What can hang from each mark
mudis: sozevus
kima: tasa
zeme: resa runav sozevus torem
runav: zeme
fuzuz: gatasaf mesinu
guden: mesinu miteno vinan
tasa: gatasaf
vinan: guden zeme
mesinu: guden
sozevus: zeme
gatasaf: fuzuz tasa
guzib: miteno
torem: guden guzib zeme
miteno: guden guzib

Each row was made from one small tree. Brackets hold a mark, then the marks that hang from it, in alphabetical order. Every link used is in the known rows. Write each row's tree.
(in the rows, 100 means zero)
Known rows
(miteno (guden mesinu (vinan zeme)) guzib): 98 100 101 103 96 101 87 100 102 105 100 110 101 94 103 103 91 102 93 110 88 102 97 100 97 104 105 110 108 96 140 86 101 97 95 96 96 104
(miteno (guden mesinu vinan) guzib): 98 104 104 102 89 101 89 101 99 100 97 109 102 90 100 92 96 100 93 110 94 104 95 113 97 104 105 113 114 91 136 91 106 93 95 94 95 103
(vinan (zeme resa runav sozevus)): 102 97 95 94 98 102 92 102 92 106 106 87 96 120 125 100 98 100 121 91 102 91 106 82 93 91 91 86 64 118 91 96 89 105 102 97 108 101
(vinan zeme): 94 104 95 100 105 105 105 98 99 103 103 110 104 102 125 117 101 103 106 103 91 99 96 87 100 105 100 104 89 101 105 110 100 98 100 98 106 101
(vinan guden zeme): 95 103 96 100 102 109 105 94 108 102 101 108 104 104 103 122 99 103 98 101 92 100 98 92 107 109 103 100 96 100 102 125 104 93 101 98 105 100
(torem (guden miteno)): 96 107 99 100 99 102 110 96 101 94 95 101 101 90 97 108 98 100 91 93 93 104 96 109 99 110 104 101 129 89 115 110 100 100 101 103 95 98
(vinan (zeme runav torem)): 102 98 95 102 97 100 100 102 104 108 104 90 99 109 119 114 101 100 117 100 96 94 102 83 102 100 93 96 86 106 80 108 97 102 101 98 105 100
(mudis (sozevus (zeme runav torem))): 101 99 104 97 96 101 99 103 98 97 102 90 94 99 119 93 104 101 114 94 112 91 101 101 99 91 90 91 85 114 72 96 96 99 107 107 108 102
(fuzuz gatasaf (mesinu guden)): 97 102 102 106 97 98 107 103 95 103 105 126 114 100 95 88 105 100 97 108 110 103 105 104 116 97 103 115 100 97 91 92 103 93 95 99 107 100
(runav (zeme sozevus (torem guzib))): 107 102 94 97 91 100 104 98 104 107 99 82 101 110 130 104 86 100 96 93 111 103 106 95 91 94 101 92 85 98 78 109 103 106 104 91 100 98
(mesinu (guden (miteno guzib) (vinan zeme))): 99 98 100 96 120 95 90 100 86 98 95 133 96 88 79 112 93 101 91 105 81 101 96 96 99 102 105 99 118 111 149 91 94 107 100 107 94 101
(kima tasa): 92 107 100 102 104 105 111 97 112 98 100 110 101 102 122 102 117 103 104 103 98 102 90 107 99 104 98 107 92 90 88 116 101 98 101 98 105 105
(gatasaf (fuzuz (mesinu (guden vinan))) tasa): 102 92 104 103 120 98 101 101 101 98 104 116 104 93 79 76 113 99 95 114 102 103 96 101 105 89 102 113 97 90 104 90 104 98 97 106 103 102
(guden (miteno guzib) (vinan (zeme resa sozevus))): 102 96 98 91 119 99 83 99 88 100 99 95 88 105 97 98 88 101 106 90 84 99 103 93 92 91 101 85 95 115 154 91 88 111 102 104 98 102
(sozevus (zeme runav)): 96 102 103 97 93 103 106 101 96 95 101 110 98 96 124 97 106 101 125 96 111 95 99 102 95 101 92 101 84 107 76 102 97 93 101 103 108 99
(sozevus (zeme runav (torem guden (guzib miteno)))): 107 100 103 98 87 95 112 98 117 91 93 66 86 98 99 99 85 98 90 87 114 99 106 109 95 108 97 91 126 91 52 101 107 104 100 107 87 93
(guzib (miteno (guden mesinu))): 97 111 106 106 79 103 108 101 102 102 98 96 101 104 96 106 101 100 82 111 105 105 95 114 104 111 103 111 124 79 105 89 100 90 95 93 99 100
(vinan (guden mesinu) (zeme resa runav torem)): 104 94 99 106 75 100 95 101 111 113 103 80 102 116 85 119 101 98 122 98 107 93 104 90 109 101 93 91 87 114 68 111 96 96 102 93 105 98
(torem guden (guzib miteno) (zeme sozevus)): 104 106 94 93 101 99 111 93 110 87 93 76 95 101 111 98 76 100 44 91 107 104 107 100 88 108 106 92 117 88 93 110 108 101 98 106 82 97
(guden mesinu (vinan (zeme resa sozevus torem))): 104 92 98 100 91 98 84 101 96 109 106 82 98 113 95 111 100 99 119 99 92 99 107 91 97 91 99 91 79 110 99 95 98 107 99 90 104 99
(sozevus (zeme runav (torem (guden mesinu vinan)))): 102 92 104 103 77 96 94 100 108 97 100 90 97 87 86 100 101 98 119 98 104 98 106 112 97 102 95 101 110 99 67 101 106 97 96 97 96 95
(kima (tasa (gatasaf (fuzuz (mesinu (guden vinan)))))): 97 94 105 104 126 97 102 101 117 93 106 131 106 82 78 70 134 101 92 113 99 105 94 118 111 93 100 115 99 84 100 88 107 95 97 106 98 110
(zeme runav sozevus (torem guden guzib)): 111 100 97 96 86 98 104 98 111 98 96 69 96 104 116 93 82 98 84 85 108 102 109 100 91 97 100 89 102 95 74 109 108 111 102 99 90 98
(fuzuz (gatasaf tasa) (mesinu (guden vinan))): 100 95 103 105 113 99 98 102 100 101 104 106 108 100 81 75 108 100 104 109 101 103 103 102 115 92 106 115 102 91 92 96 102 98 94 102 105 100
(fuzuz (mesinu (guden vinan))): 96 96 102 99 104 95 95 101 90 99 103 140 104 93 83 96 108 100 98 112 95 102 104 105 102 101 102 109 100 104 101 98 107 98 96 97 101 98
(miteno (guden mesinu)): 96 109 103 107 77 105 106 101 99 102 99 107 109 98 112 105 103 101 97 108 106 104 94 110 100 109 103 114 106 87 99 91 102 90 97 92 102 101
(guden vinan): 93 102 99 97 106 104 94 98 95 96 102 114 101 94 107 103 107 101 109 104 87 101 96 102 98 105 103 105 97 99 108 117 111 99 98 96 101 99
(runav (zeme resa sozevus (torem guzib))): 108 99 95 95 88 97 97 101 101 107 99 68 97 117 125 99 88 99 108 88 115 99 106 94 90 92 96 85 77 109 65 104 101 109 106 91 100 97
(runav (zeme resa sozevus)): 100 102 96 93 92 103 94 100 90 109 103 89 101 115 125 98 101 100 116 95 110 97 104 94 92 90 94 90 69 110 89 102 94 97 102 88 109 100
(torem (guzib miteno) (zeme resa)): 99 104 96 96 102 98 107 99 104 91 94 78 94 107 111 102 87 99 76 93 111 96 98 95 92 113 99 93 103 106 74 108 105 102 102 106 89 95
(guden (vinan zeme)): 93 98 96 97 113 104 93 97 98 100 105 114 100 98 110 114 102 103 110 103 81 98 98 89 99 106 102 103 91 104 111 112 106 103 98 97 102 99
(sozevus zeme): 93 106 102 98 97 105 110 99 96 93 100 113 100 93 125 104 105 102 118 98 105 100 96 105 96 104 98 104 89 100 86 104 102 91 100 103 107 99
(vinan (guden mesinu miteno) (zeme torem)): 101 101 100 110 86 102 108 96 110 107 98 98 105 101 72 133 98 100 97 100 96 104 99 100 113 108 105 99 117 96 109 113 94 95 102 97 102 98
(zeme resa runav sozevus): 102 101 99 93 91 102 94 102 90 102 103 88 97 116 121 90 102 99 119 91 108 94 104 95 92 91 91 89 70 114 90 101 94 102 102 96 107 101
(tasa (gatasaf (fuzuz mesinu))): 97 104 103 106 111 103 113 100 112 97 108 110 111 86 109 73 121 100 98 106 104 104 96 108 110 93 99 116 94 83 118 96 106 86 99 105 104 108

Write each row's tree
100 102 94 92 100 102 97 100 91 95 101 87 101 109 126 95 96 101 96 96 109 96 104 90 91 97 96 91 70 112 89 105 97 94 101 100 102 101
(torem (zeme resa sozevus))
97 93 94 96 106 101 89 97 106 101 104 99 96 96 102 105 96 101 106 96 84 94 103 90 97 106 98 98 103 104 95 111 104 105 97 99 95 97
(torem (guden (vinan (zeme runav))))
100 108 103 99 104 97 104 102 86 96 91 131 102 89 91 105 96 100 86 104 98 104 92 107 99 102 103 102 120 104 141 95 93 101 101 106 97 103
(mesinu (guden (miteno guzib)))
107 98 100 96 87 99 92 104 94 105 102 70 94 119 116 93 102 97 120 92 109 95 107 95 96 88 90 84 71 111 77 101 96 103 103 95 105 100
(zeme resa runav sozevus torem)
98 103 102 95 105 103 88 101 98 96 96 105 96 91 109 87 95 101 92 107 89 103 96 108 96 104 104 105 111 93 132 96 109 97 97 99 94 104
(miteno (guden vinan) guzib)
98 105 101 106 94 104 105 95 107 105 95 115 105 94 80 121 90 101 90 100 94 103 95 101 107 105 106 102 119 100 152 110 90 93 101 101 99 103
(vinan (guden mesinu (miteno guzib)) zeme)
94 96 98 103 95 100 89 100 96 106 105 105 103 104 97 114 104 101 123 102 90 95 98 92 98 103 98 102 87 113 100 100 100 102 98 92 103 98
(guden mesinu (vinan (zeme resa)))
106 105 98 98 93 101 108 98 102 97 97 84 99 106 125 102 88 100 88 92 104 106 103 99 93 96 103 94 89 94 90 110 109 109 104 98 97 100
(zeme sozevus (torem guzib))
99 100 102 104 105 97 109 103 96 101 103 135 110 94 93 89 111 99 88 114 112 103 100 102 106 93 99 113 95 95 101 86 104 93 98 104 105 102
(gatasaf (fuzuz (mesinu guden)))
97 100 100 103 105 98 93 98 96 103 98 119 100 89 87 113 93 101 101 102 83 102 95 99 98 102 105 106 115 103 160 97 91 103 99 101 97 102
(guden mesinu (miteno guzib) (vinan zeme))
97 102 102 104 96 101 95 99 102 104 102 97 96 104 83 113 97 101 87 111 88 102 99 103 103 112 105 107 122 87 114 86 100 97 93 94 96 98
(guzib (miteno (guden mesinu (vinan zeme))))
100 102 106 107 116 97 114 103 99 94 102 131 110 80 76 81 120 99 86 106 106 106 96 114 112 96 102 112 116 88 125 78 95 91 100 111 99 106
(tasa (gatasaf (fuzuz (mesinu (guden miteno)))))
105 97 99 100 87 97 101 104 105 101 97 72 95 111 116 96 94 97 117 88 112 94 101 95 94 101 93 90 88 113 52 107 105 112 105 100 96 96
(zeme resa runav (torem guzib))
106 100 106 106 119 96 111 103 100 99 95 114 102 91 80 73 102 99 81 108 110 106 93 104 105 86 103 111 115 90 143 78 87 97 101 116 100 107
(gatasaf (fuzuz (mesinu (guden (miteno guzib)))) tasa)
96 105 104 96 104 103 95 99 99 95 98 93 90 102 90 98 101 100 85 108 89 103 99 112 102 112 104 103 125 82 108 96 109 98 95 97 94 98
(guzib (miteno (guden vinan)))
97 98 103 96 91 101 99 104 93 96 102 96 94 103 121 93 107 100 138 92 114 91 100 100 93 100 88 94 76 118 61 96 95 96 102 103 108 98
(sozevus (zeme resa runav))
97 99 99 96 113 103 86 100 101 101 99 105 95 95 113 98 91 102 92 106 82 100 97 95 96 105 104 103 105 98 135 90 103 101 97 101 95 104
(miteno (guden (vinan zeme)) guzib)
102 98 104 106 111 100 112 103 103 100 102 113 108 97 94 79 112 99 89 113 113 103 94 99 107 89 101 115 94 88 99 88 98 94 98 107 107 104
(gatasaf (fuzuz (mesinu guden)) tasa)
111 96 97 94 84 96 98 101 108 98 96 55 92 112 113 89 83 96 97 79 112 98 110 98 89 95 96 81 94 106 58 103 105 114 104 99 90 97
(zeme resa runav sozevus (torem guden guzib))
101 95 105 106 117 98 101 102 95 99 100 106 104 96 64 78 106 99 101 104 99 105 102 107 115 95 108 112 119 92 109 89 93 102 97 107 103 99
(fuzuz (gatasaf tasa) (mesinu (guden miteno vinan)))
99 101 104 106 110 99 111 103 104 96 106 130 114 84 92 78 122 99 88 112 108 104 96 110 111 93 100 115 98 89 109 85 105 88 98 106 102 107
(tasa (gatasaf (fuzuz (mesinu guden))))
98 96 104 103 119 97 99 102 102 94 107 133 109 79 77 75 123 99 94 113 99 104 99 112 110 94 102 114 101 91 114 87 110 92 96 105 98 105
(tasa (gatasaf (fuzuz (mesinu (guden vinan)))))
103 98 100 100 87 98 95 105 98 105 101 75 96 113 113 98 107 97 128 96 106 93 101 95 100 97 89 91 83 112 66 107 101 102 103 97 104 99
(zeme resa runav torem)
104 103 100 108 84 100 113 94 123 105 96 81 100 109 77 130 85 100 75 99 102 104 101 99 110 112 107 97 124 89 86 118 106 101 100 97 92 96
(vinan (guden mesinu) (zeme (torem (guzib miteno))))
102 101 100 100 91 98 105 102 104 98 97 76 97 108 117 103 94 98 108 90 106 99 98 98 95 104 99 93 93 106 65 110 110 110 105 99 96 97
(zeme resa (torem guzib))
103 99 104 97 98 98 102 101 102 93 96 81 90 89 93 95 96 99 99 85 108 94 103 109 99 97 95 87 120 107 84 91 91 103 108 112 98 99
(mudis (sozevus (zeme runav (torem (guden miteno)))))
95 103 97 101 107 107 108 94 104 101 97 109 101 99 87 125 97 102 96 96 90 101 98 96 108 111 105 97 114 100 118 117 94 96 103 103 103 98
(vinan (guden miteno) zeme)
108 104 101 96 93 97 104 100 102 98 96 57 88 120 104 99 88 98 87 88 108 102 106 102 95 97 100 83 100 97 81 102 104 112 103 99 93 97
(zeme resa sozevus (torem (guzib miteno)))
95 96 97 97 113 99 91 100 89 100 103 133 102 94 93 118 103 102 101 110 85 98 98 91 100 105 102 103 97 109 102 100 104 106 97 98 101 98
(mesinu (guden (vinan zeme)))
104 101 95 98 101 103 101 99 100 105 104 88 99 111 123 114 96 101 101 99 93 102 105 87 99 93 100 93 81 97 103 104 98 103 101 96 106 102
(vinan (zeme sozevus torem))
99 95 96 91 111 102 84 99 90 102 106 94 94 112 109 103 98 101 115 94 87 96 105 88 94 95 99 88 74 114 107 100 99 108 100 96 104 99
(guden (vinan (zeme resa sozevus)))
94 103 103 105 95 100 99 98 91 98 98 120 103 90 80 111 105 100 107 103 91 104 95 110 100 107 105 109 117 97 127 104 99 101 99 96 100 97
(guden mesinu miteno vinan)
102 94 99 100 114 94 93 101 90 101 98 117 96 95 71 124 101 100 100 106 83 101 100 95 105 105 103 95 117 106 105 94 97 111 101 103 97 96
(mesinu (guden miteno (vinan (zeme torem))))
104 97 99 99 83 97 96 103 106 102 99 65 95 107 103 97 101 96 116 92 104 94 103 99 99 100 91 89 101 105 61 109 104 103 101 97 96 97
(zeme resa runav (torem guden))
105 103 95 97 89 102 99 99 98 110 102 85 102 112 125 105 99 101 107 101 105 102 105 96 97 90 97 93 80 97 90 109 98 96 102 88 108 101
(runav (zeme sozevus torem))
98 103 102 108 104 105 112 100 110 104 106 83 109 107 113 74 106 101 109 102 107 103 100 99 114 93 104 117 94 84 96 106 98 92 97 102 111 103
(fuzuz (gatasaf tasa) mesinu)
100 100 102 106 111 104 115 100 112 102 104 94 105 101 111 75 111 100 99 106 109 103 94 97 105 89 100 115 89 82 106 99 99 92 100 106 109 105
(gatasaf (fuzuz mesinu) tasa)
107 99 97 101 68 97 93 100 104 113 101 67 105 112 102 104 97 98 107 95 113 100 108 103 95 90 96 90 93 100 74 100 97 97 100 84 102 98
(runav (zeme resa sozevus (torem (guden mesinu))))
96 100 102 98 110 97 96 101 82 94 95 134 100 88 73 110 105 100 98 105 89 103 96 108 101 107 105 102 119 104 117 98 100 106 100 102 97 96
(mesinu (guden miteno vinan))
96 96 97 101 94 95 92 98 99 92 95 92 102 88 73 104 96 98 92 94 98 98 101 105 94 113 102 98 120 108 100 102 99 98 99 101 87 94
(torem (guden mesinu miteno vinan) (zeme resa))
103 98 98 92 121 96 87 99 82 98 96 128 95 94 83 106 88 101 84 102 83 103 103 96 95 93 106 92 108 109 160 85 89 110 100 105 96 103
(mesinu (guden (miteno guzib) (vinan (zeme sozevus))))
102 93 105 104 126 97 104 101 97 97 99 116 100 90 62 79 110 98 93 108 100 104 96 105 106 92 105 110 114 91 120 83 94 102 100 111 100 101
(gatasaf (fuzuz (mesinu (guden miteno vinan))) tasa)
99 100 99 107 87 104 105 97 105 107 98 112 106 102 77 124 98 100 105 97 101 97 99 96 108 109 100 101 110 106 109 110 86 96 102 99 103 98
(vinan (guden mesinu miteno) (zeme runav))
96 98 104 93 98 102 94 105 91 95 102 93 93 102 120 86 105 101 125 88 116 86 100 99 94 92 88 89 74 127 72 90 92 101 108 107 110 101
(mudis (sozevus (zeme resa runav)))
96 97 98 98 118 98 94 100 85 98 98 134 99 91 77 122 101 101 100 105 83 100 97 95 102 108 104 99 114 109 119 94 95 109 100 104 98 97
(mesinu (guden miteno (vinan zeme)))
99 106 94 97 101 99 114 94 114 87 92 81 97 94 106 104 80 100 52 93 105 101 100 100 92 117 105 99 128 89 83 116 111 99 99 107 81 96
(torem guden (guzib miteno) zeme)
